Known rows, with every step that occurs:
luru > tugu > bonol > digilil > bogeg: 34.6	5.9	20.9	-2.4	-22.4	-11.5	9.9	2.5	-12.3	23.3	-27.8	9.7	40.6	-38.5	7.4	10.2	-4.6	-5.4	-26.8	-7.2	-38.8	23.9	50.8	32.7	6.8
digilil > bogeg > tibisav > luru > tugu > bonol > vegu: 19.1	4.2	23.3	-5.9	-17.2	-4.8	-8.9	56.3	-5.2	-18.3	-25.8	-6.7	20.9	-18.4	-2.5	0.4	15.1	8.2	-28.8	-9.6	-11.1	-8.0	59.8	57.3	13.8
zaguv > bonol > vegu > bogeg > tibisav > luru > tugu: -1.6	-5.5	28.2	3.6	12.0	27.9	-2.6	49.0	-38.7	-26.0	-1.6	-20.5	-7.6	-19.9	9.9	-24.4	-6.9	17.6	3.5	-14.3	-1.9	-9.9	82.9	2.2	37.8
tibisav > luru > tugu > bonol: -12.9	-5.8	-9.3	-1.0	-10.9	4.5	-16.5	23.2	-14.7	-9.8	2.7	-6.0	-1.7	-5.2	-21.8	-14.8	12.7	11.6	-20.0	-22.4	-14.4	-4.7	49.1	-1.7	28.0
mapilu > bonol > tugu > luru: -3.2	-13.3	10.1	-3.5	-13.5	17.5	-25.7	15.1	-6.5	4.9	-23.2	9.5	16.1	26.2	27.1	1.3	63.6	15.3	20.5	-10.9	-2.2	6.3	-14.9	17.5	-18.2
sote > bonol > digilil > bogeg > tibisav > luru > tugu: -4.9	-0.1	29.6	22.8	2.3	32.1	-5.1	25.7	-39.8	-14.5	0.9	-15.4	-4.2	-19.1	4.2	-27.3	-8.4	6.0	-11.7	-12.4	-1.8	-6.2	83.4	-13.3	16.8
vegu > bonol: -9.9	-18.1	4.9	-11.7	-9.4	13.2	3.9	-14.0	-1.3	1.4	-15.5	9.0	13.3	5.1	7.4	2.5	-10.8	0.6	11.1	-0.2	39.5	1.1	8.6	24.0	-54.5
zaguv > bonol > tugu: 10.2	-3.8	30.0	-30.6	1.7	-2.6	-20.7	13.1	-27.7	32.1	-22.5	-7.0	6.9	22.4	29.5	-26.0	1.5	20.4	-14.4	-15.1	3.3	11.8	-30.0	24.2	3.6
sote > bonol > digilil > bogeg > tibisav: 18.1	-3.5	19.8	-9.0	-21.8	6.0	1.1	27.8	-2.2	13.6	-13.2	-1.6	14.7	-6.3	24.3	5.5	-0.2	-13.4	-26.2	-13.5	-2.5	-24.8	48.6	25.6	-7.7
zaguv > bonol > vegu > bogeg > tibisav > luru: -10.9	-10.0	24.6	-14.4	-2.3	31.4	-21.7	44.9	-13.4	-36.5	-13.4	-23.3	1.9	-8.0	21.5	-3.6	19.0	13.3	-5.0	-8.8	15.3	-9.1	33.8	3.6	32.2
digilil > bogeg: 13.9	0.7	14.0	-0.6	-9.4	-4.8	12.4	-13.6	-16.3	23.2	5.1	1.5	34.5	-40.0	22.1	16.4	-11.4	-2.2	-6.4	3.9	-34.9	3.2	15.9	20.9	-0.6
luru > tugu > bonol > vegu > bogeg: 30.0	-25.4	23.7	-7.0	-16.4	-7.4	9.4	36.7	3.3	-8.3	-26.8	-11.5	30.2	-46.0	5.4	18.2	-4.2	16.5	2.6	-11.3	-16.1	14.6	61.3	59.9	39.2
tibisav > bogeg > digilil: -11.3	1.1	7.4	-13.9	-3.1	-4.3	28.3	8.7	-1.1	-14.5	-43.7	-13.7	-18.5	15.7	16.8	-3.0	-32.8	-0.1	-14.7	-0.6	6.9	33.5	-9.7	14.6	16.9
bogeg > tibisav > luru > tugu > bonol > vegu: 14.1	4.2	19.5	-5.6	-13.7	-3.6	-13.2	60.6	0.7	-26.7	-28.5	-7.3	9.3	-4.5	-9.5	-5.5	19.0	9.0	-26.4	-10.5	1.2	-9.2	54.2	50.0	14.0
tibisav > bonol: -30.2	2.6	9.6	10.3	0.9	-2.2	-26.3	24.9	4.4	13.3	-7.2	-13.5	-7.9	2.7	9.3	-9.3	2.1	12.9	4.6	-9.8	-25.4	2.7	9.8	20.2	-51.9
digilil > bogeg > tibisav > luru > tugu > bonol: -9.2	-7.5	-5.7	-5.4	-18.6	4.4	-10.6	31.9	-19.5	-3.9	6.5	-7.8	5.6	-12.7	-11.2	-9.0	11.1	7.5	-25.6	-22.3	-23.1	-19.2	63.9	9.5	28.1
tugu > bonol: -2.8	-7.2	-20.5	-18.6	-20.1	-13.7	-16.5	13.4	14.3	6.5	-5.7	3.3	6.6	6.3	-15.3	4.4	17.6	2.0	-24.1	-22.1	-10.0	-6.0	9.8	14.7	10.1
digilil > bogeg > tibisav > luru: -20.4	-1.4	16.3	0.7	-8.7	28.6	-14.1	22.0	-23.5	-26.0	5.2	-16.6	5.4	-8.9	15.5	-1.6	19.6	2.3	-13.5	4.8	-0.3	-19.8	23.3	-8.0	14.3
luru > tugu > bonol > vegu > bogeg > sote: 15.8	-26.9	-12.8	-10.4	-10.9	2.9	21.5	62.6	4.8	-25.4	-9.2	-15.7	17.0	-35.8	14.1	26.6	-4.9	-2.3	-9.7	-3.5	9.4	22.7	16.6	57.0	34.4
vegu > bogeg > digilil: 1.6	-29.5	9.7	-23.3	-12.4	-8.5	34.4	18.9	8.7	-14.2	-46.2	-12.5	3.6	-25.8	17.4	21.7	-46.5	0.5	-3.2	-1.6	-6.2	30.7	-2.0	18.0	24.6
vegu > bogeg: 12.6	-29.0	12.0	-3.8	-8.4	3.3	14.4	3.8	-0.5	0.4	-5.6	-10.4	20.2	-38.3	14.1	20.0	-11.7	10.5	17.9	-3.6	-11.6	12.6	29.9	20.4	32.5
luru > tugu > bonol > digilil > bogeg > sote: 19.3	-4.4	-13.8	-7.4	-15.4	0.2	21.0	38.9	-6.0	-2.8	-10.7	-1.0	24.1	-30.2	16.1	20.8	-4.6	-17.4	-30.2	0.0	-6.4	29.3	8.7	38.3	11.4
mapilu > bonol > vegu > bogeg > tibisav: 12.0	-22.7	19.9	-24.8	-15.6	-0.7	6.2	56.4	6.6	-6.6	-13.4	-12.2	8.1	-8.5	19.4	22.3	7.1	3.7	5.5	-21.0	0.8	-30.3	55.7	52.6	16.5
zaguv > bonol: 4.5	7.3	2.1	-40.9	22.4	4.9	-25.0	11.4	-3.4	18.9	-7.6	2.9	-5.9	9.7	28.8	-16.5	-8.8	10.4	-2.6	-36.2	4.2	7.6	0.5	-11.3	9.7
digilil > bogeg > sote > bonol > vegu: 20.0	0.1	24.2	3.5	-2.8	7.8	-16.8	33.7	11.9	-5.3	-22.2	-8.6	22.0	-21.7	24.2	7.3	-3.2	-1.3	-27.3	-13.9	25.5	18.6	7.5	49.2	-18.2
bonol > digilil: 30.8	11.8	21.3	2.1	-10.6	-4.2	0.6	6.6	10.3	-3.5	-48.8	11.0	9.2	5.1	-5.7	-1.7	7.9	-9.6	-16.0	2.5	8.9	36.9	12.7	8.4	-3.8
sote > bonol > vegu > bogeg: 25.3	-26.2	35.8	1.3	-8.4	6.1	-4.7	18.8	10.1	-2.3	-25.4	-14.6	27.9	-43.7	21.7	15.4	-11.1	14.8	4.3	-16.2	6.9	20.4	42.2	44.8	18.1
sote > bonol > vegu > bogeg > tibisav > luru: -15.8	-15.1	27.7	3.1	-8.3	36.1	-24.8	35.7	-10.4	-36.8	-9.5	-25.6	1.9	-10.9	15.4	-3.3	18.9	11.0	-9.1	-9.0	22.8	-11.4	36.9	1.6	21.8

Rows:
-25.8	-1.1	13.6	0.9	-11.2	-1.3	-17.0	46.5	-2.2	19.5	-0.5	-17.3	-1.0	-3.5	25.6	-1.3	1.3	5.9	-4.6	-11.8	-36.3	-27.6	37.3	39.9	-50.5 : digilil > bogeg > tibisav > bonol
-5.4	-13.7	15.5	8.4	-23.5	20.4	-23.7	37.7	-10.7	5.0	-24.4	-2.2	19.9	15.7	41.4	-5.6	58.4	14.2	8.7	7.0	-18.0	-9.6	1.0	34.6	-35.5 : digilil > bogeg > tibisav > bonol > tugu > luru
26.0	-7.9	17.9	4.3	-10.4	14.2	-12.1	15.2	18.6	-0.2	-43.3	-0.4	11.0	-8.5	12.6	2.3	-3.0	-10.6	-25.8	-21.3	33.7	49.4	14.8	11.1	-4.5 : vegu > bogeg > sote > bonol > digilil
-15.1	2.5	25.4	-7.0	-9.8	24.8	-19.0	23.3	-20.5	-19.0	-10.9	-10.7	8.3	-3.5	13.2	4.5	26.0	1.1	-12.6	-11.1	-1.6	-5.7	30.1	-2.0	7.4 : mapilu > bonol > digilil > bogeg > tibisav > luru
12.8	0.8	30.1	1.7	-18.0	-1.7	-10.1	45.7	14.7	3.1	-53.2	-5.1	4.5	3.3	9.5	-0.5	9.1	-1.5	-11.2	-9.0	-9.0	21.1	43.3	36.3	-27.5 : vegu > bogeg > tibisav > bonol > digilil
5.4	-22.9	-4.5	-6.3	-7.0	4.7	12.1	62.1	11.1	-23.1	-14.1	-20.0	15.2	-32.5	26.0	29.3	-3.0	-0.6	-2.1	2.6	8.8	27.2	-3.9	60.4	7.7 : tibisav > bonol > vegu > bogeg > sote
-4.5	-3.4	28.3	15.2	-1.8	30.1	8.4	26.0	-42.8	-19.8	-6.9	-10.3	2.0	-17.9	2.7	-21.4	-9.1	5.1	-2.4	-0.6	2.7	-6.6	82.6	1.2	5.3 : vegu > bonol > digilil > bogeg > tibisav > luru > tugu
22.7	5.4	12.8	-13.0	-16.5	-18.2	-14.4	40.7	20.2	-11.5	-35.6	1.9	19.8	-2.9	-8.2	8.5	20.3	5.1	-25.6	-9.2	1.1	5.4	16.7	57.7	1.4 : tugu > bonol > vegu
11.4	-3.9	-9.8	-4.0	-14.4	9.7	13.0	39.0	-12.0	-14.3	-10.9	-5.7	22.8	-31.0	16.0	18.0	2.1	-14.5	-30.8	2.0	-3.4	33.4	6.9	29.5	16.8 : tibisav > luru > tugu > bonol > digilil > bogeg > sote
-5.4	-24.8	14.5	8.7	-24.2	22.8	-23.1	43.8	-4.8	-2.3	-27.5	-6.4	14.8	16.2	38.2	-4.5	58.5	18.5	16.8	4.8	-10.1	-6.3	5.0	34.6	-24.3 : vegu > bogeg > tibisav > bonol > tugu > luru
-0.5	-7.3	-14.8	-6.3	-12.8	-9.6	-5.7	22.3	-5.8	5.9	3.4	-0.1	-1.1	-3.6	-21.0	-9.9	3.2	7.2	-18.3	-25.1	-19.2	-9.8	50.4	11.8	21.3 : luru > tugu > bonol
20.5	1.4	13.4	5.5	-7.1	13.4	-17.5	13.7	18.8	0.0	-41.6	3.6	4.5	4.8	7.0	-5.2	1.3	-13.5	-32.1	-19.8	37.8	45.1	4.1	4.0	-15.9 : bogeg > sote > bonol > digilil
13.7	-25.1	22.7	-23.6	-13.9	-12.7	32.6	33.3	13.4	-22.7	-62.1	-13.4	11.2	-30.0	18.0	23.6	-42.3	2.0	-7.2	1.8	-2.2	35.3	3.6	40.9	21.4 : bonol > vegu > bogeg > digilil
19.1	-2.4	-9.2	-7.7	-11.9	2.8	21.9	29.5	-1.4	-4.5	-12.9	-0.7	25.0	-27.6	24.5	26.3	-4.3	-20.9	-24.3	8.9	2.0	33.4	-15.1	34.7	3.0 : bonol > digilil > bogeg > sote
7.5	-24.8	24.8	-32.3	-10.6	-15.8	26.6	32.1	13.5	-14.7	-61.3	-11.0	10.8	-26.7	18.4	30.0	-37.5	4.5	-1.7	-14.9	-6.2	37.5	6.8	43.9	16.5 : mapilu > bonol > vegu > bogeg > digilil
6.7	-25.9	-8.2	-6.9	-9.5	12.5	13.4	62.8	-1.3	-36.4	-10.2	-20.9	16.8	-37.0	14.1	23.0	2.0	0.9	-10.2	-0.9	12.9	26.4	14.7	47.4	39.3 : tibisav > luru > tugu > bonol > vegu > bogeg > sote
15.4	-20.3	34.7	1.4	-9.4	-3.8	-1.1	38.5	8.8	-4.7	-31.6	-17.9	26.7	-42.6	20.2	18.9	-4.8	19.4	13.7	-4.3	-19.0	20.8	42.0	64.2	3.5 : tibisav > bonol > vegu > bogeg
20.6	5.8	13.7	-3.3	-21.7	1.1	-8.6	36.4	1.1	-11.9	-45.7	4.5	3.3	8.1	-18.7	-12.0	19.8	-4.6	-33.6	-15.2	1.9	18.4	56.5	11.5	16.4 : bogeg > tibisav > luru > tugu > bonol > digilil
-9.5	-11.9	12.0	13.2	-17.2	21.0	-29.9	29.1	-4.7	-0.1	-27.4	-0.7	12.0	23.1	31.0	-11.9	59.5	17.7	13.6	8.5	-8.5	5.1	-13.8	23.4	-36.2 : tibisav > bonol > tugu > luru
21.5	-0.2	16.3	-13.0	-23.4	-1.3	13.2	33.3	-4.9	7.2	-15.2	0.4	15.9	-6.9	20.6	10.8	2.4	-14.9	-21.3	-1.7	-11.3	-25.1	45.1	31.4	-0.7 : bonol > digilil > bogeg > tibisav
20.8	10.8	33.3	5.5	-16.0	-7.4	-0.8	3.5	-7.3	27.6	-32.6	3.0	37.3	-34.6	22.8	11.2	-5.1	-2.6	-15.7	0.3	-42.1	30.6	30.6	37.4	-28.5 : tibisav > bonol > digilil > bogeg
4.8	-26.8	22.6	-19.6	-16.2	-5.3	24.8	42.8	2.3	-31.7	-60.1	-18.9	9.3	-33.5	9.5	15.1	-36.1	8.3	-14.1	-5.0	-6.8	35.4	25.7	35.6	35.4 : tibisav > luru > tugu > bonol > vegu > bogeg > digilil
15.7	-23.9	-8.1	-9.7	-7.5	5.0	21.0	53.7	10.1	-27.3	-11.7	-15.8	17.6	-33.4	22.2	31.7	-3.8	-5.4	-4.5	5.9	17.1	27.0	-6.9	53.7	25.7 : bonol > vegu > bogeg > sote
15.3	6.1	20.5	-0.9	-10.0	-5.4	-14.7	46.8	-0.2	-23.7	-29.8	-5.9	13.9	-11.1	-12.4	-5.5	16.6	11.6	-23.3	-9.3	-2.1	6.3	44.1	46.0	13.8 : tibisav > luru > tugu > bonol > vegu
1.9	9.0	32.5	0.3	-6.9	-6.9	-20.0	68.4	14.2	-11.3	-34.0	-13.8	3.1	4.2	12.3	-1.1	12.8	8.9	-10.4	-3.3	-5.1	-10.6	30.9	67.4	-40.8 : bogeg > tibisav > bonol > vegu
1.9	-19.6	25.7	1.1	-14.4	10.2	-17.7	7.8	-22.3	29.4	-7.8	-16.6	17.8	1.7	30.0	-12.3	-3.7	7.4	-30.1	-10.1	17.5	15.0	-33.5	34.2	-16.3 : digilil > bogeg > sote > bonol > tugu
0.5	-22.3	9.7	2.7	-21.8	27.8	-14.4	10.1	-7.7	-6.2	-32.0	9.9	23.2	23.7	30.2	-5.4	53.9	11.7	16.5	12.8	22.9	3.9	-15.1	25.3	-37.1 : vegu > bonol > tugu > luru
10.6	-28.3	26.5	-19.6	-12.3	-6.2	20.7	28.1	16.4	-16.1	-60.4	-15.2	9.7	-29.5	22.5	18.2	-45.7	3.4	-12.4	-10.1	6.9	36.1	7.6	34.7	13.9 : sote > bonol > vegu > bogeg > digilil
8.9	-1.4	-6.7	-3.5	-11.2	2.5	12.9	38.4	0.6	-1.0	-15.0	-5.5	22.6	-26.9	27.6	23.1	-3.2	-16.0	-23.1	5.4	-7.4	34.2	-11.4	42.0	-15.0 : tibisav > bonol > digilil > bogeg > sote
-12.2	-1.3	19.0	18.4	4.7	26.8	6.6	28.2	-46.6	-19.7	15.7	-16.5	-5.8	-21.0	2.3	-21.8	-7.8	8.5	-1.4	-1.3	-13.7	-19.2	75.0	-10.2	25.9 : digilil > bogeg > tibisav > luru > tugu
